Each row comes from the steps of one path. Every step used is in the known rows, and no mark comes twice. Write the path behind each row, first mark first.
In the rows, 100 means zero.
Known rows
samu/mopof: 91  135  81  84  88  118  109  123  133  98  111  92  103  106  103  86  102  111  82  98  116
mopof/puli/nume: 104  120  109  115  64  67  90  105  108  105  103  95  111  85  86  90  101  86  126  73  106
sosav/pefo/samu/mopof/puli/gobin: 102  101  100  89  111  108  114  59  76  83  101  100  83  84  86  106  131  106  98  100  100
puli/pefo/sosav: 70  76  97  101  108  65  81  81  91  104  99  111  117  115  123  77  46  140  67  86  74
pefo/samu/gofe: 147  116  88  113  128  92  109  128  76  106  109  89  100  110  67  79  108  129  53  108  114
samu/gofe: 140  100  98  94  101  84  116  148  122  108  107  63  89  135  66  71  104  106  64  104  112
puli/pefo/samu: 111  72  86  111  130  79  90  90  67  117  110  127  123  113  122  85  58  138  78  87  90
mopof/puli/pefo/samu/gofe: 104  81  105  116  100  67  96  82  81  108  97  123  114  109  80  109  84  102  115  93  96
sosav/pefo/samu: 118  94  96  110  112  97  118  70  71  80  102  92  77  103  91  89  116  119  92  92  93
bubogi/sosav/pefo: 89  70  107  97  72  86  95  90  137  106  78  81  66  129  107  89  124  84  75  123  69
puli/bubogi/sosav/pefo/samu: 115  73  116  93  114  107  98  110  108  89  94  79  99  99  124  100  120  74  97  115  89
pefo/samu/mopof/puli/bubogi: 110  135  89  105  117  116  105  103  80  93  109  113  117  79  89  109  114  110  94  105  122
samu/mopof/puli/bubogi/sosav: 77  119  103  80  83  118  101  111  136  94  98  98  109  94  100  117  121  72  115  114  114
mopof/sosav: 102  92  91  109  54  86  83  113  146  106  94  118  104  104  119  74  107  77  111  114  79
mopof/puli/pefo: 90  80  107  116  78  60  90  76  105  109  96  125  114  112  100  105  73  96  130  77  88
puli/bubogi/sosav/pefo/samu/gofe: 122  70  120  86  123  109  104  123  106  88  95  70  96  107  111  100  126  70  89  127  95
sosav/pefo/samu/mopof/puli/bubogi: 106  101  104  92  119  118  124  69  72  68  104  96  88  88  89  111  131  95  112  104  104
nume/puli/pefo: 95  90  100  114  96  90  91  118  92  132  105  98  97  114  116  95  21  130  120  50  101

Write each row's path
105  81  113  82  118  120  102  112  111  86  97  80  101  97  123  106  127  73  96  123  97 -> puli/bubogi/sosav/pefo/samu/mopof
101  125  92  102  114  116  96  102  89  100  101  114  113  82  90  112  122  102  87  120  114 -> pefo/samu/mopof/puli/bubogi/sosav
101  106  97  97  110  111  122  62  76  75  101  99  81  94  83  106  130  106  105  103  100 -> sosav/pefo/samu/mopof/puli
97  103  114  97  111  128  98  127  96  109  98  75  87  91  111  118  76  94  118  86  111 -> nume/puli/bubogi/sosav/pefo/samu/mopof
107  142  85  105  112  109  101  105  76  100  111  111  115  73  85  100  116  117  85  102  122 -> pefo/samu/mopof/puli/nume
102  92  120  104  96  112  94  129  108  112  96  67  81  101  114  109  68  91  127  74  102 -> nume/puli/bubogi/sosav/pefo
104  80  96  104  79  99  97  77  110  87  91  121  89  95  110  88  130  75  115  124  73 -> mopof/sosav/pefo/samu
105  130  77  102  108  120  97  107  94  101  107  123  113  83  100  92  118  111  79  122  109 -> pefo/samu/mopof/sosav
83  128  99  83  88  118  109  112  128  87  106  98  115  89  98  113  112  81  123  101  122 -> samu/mopof/puli/bubogi
88  95  92  107  109  109  88  113  80  128  104  116  103  98  115  108  40  121  117  78  104 -> nume/puli/pefo/samu/mopof/sosav
96  84  103  122  92  66  90  71  82  109  97  131  116  102  94  110  78  106  121  83  92 -> mopof/puli/pefo/samu
82  83  106  95  85  98  97  77  117  101  77  98  72  113  94  109  140  83  80  138  77 -> bubogi/sosav/pefo/samu/mopof/puli
71  111  92  84  88  104  104  93  120  99  104  116  113  104  99  111  95  97  113  101  110 -> samu/mopof/puli/pefo
106  96  117  108  106  116  94  125  92  113  97  75  84  94  110  112  71  96  121  77  105 -> nume/puli/bubogi/sosav/pefo/samu
56  116  96  83  88  102  99  86  116  94  99  115  113  98  97  110  91  104  101  105  105 -> samu/mopof/puli/pefo/sosav
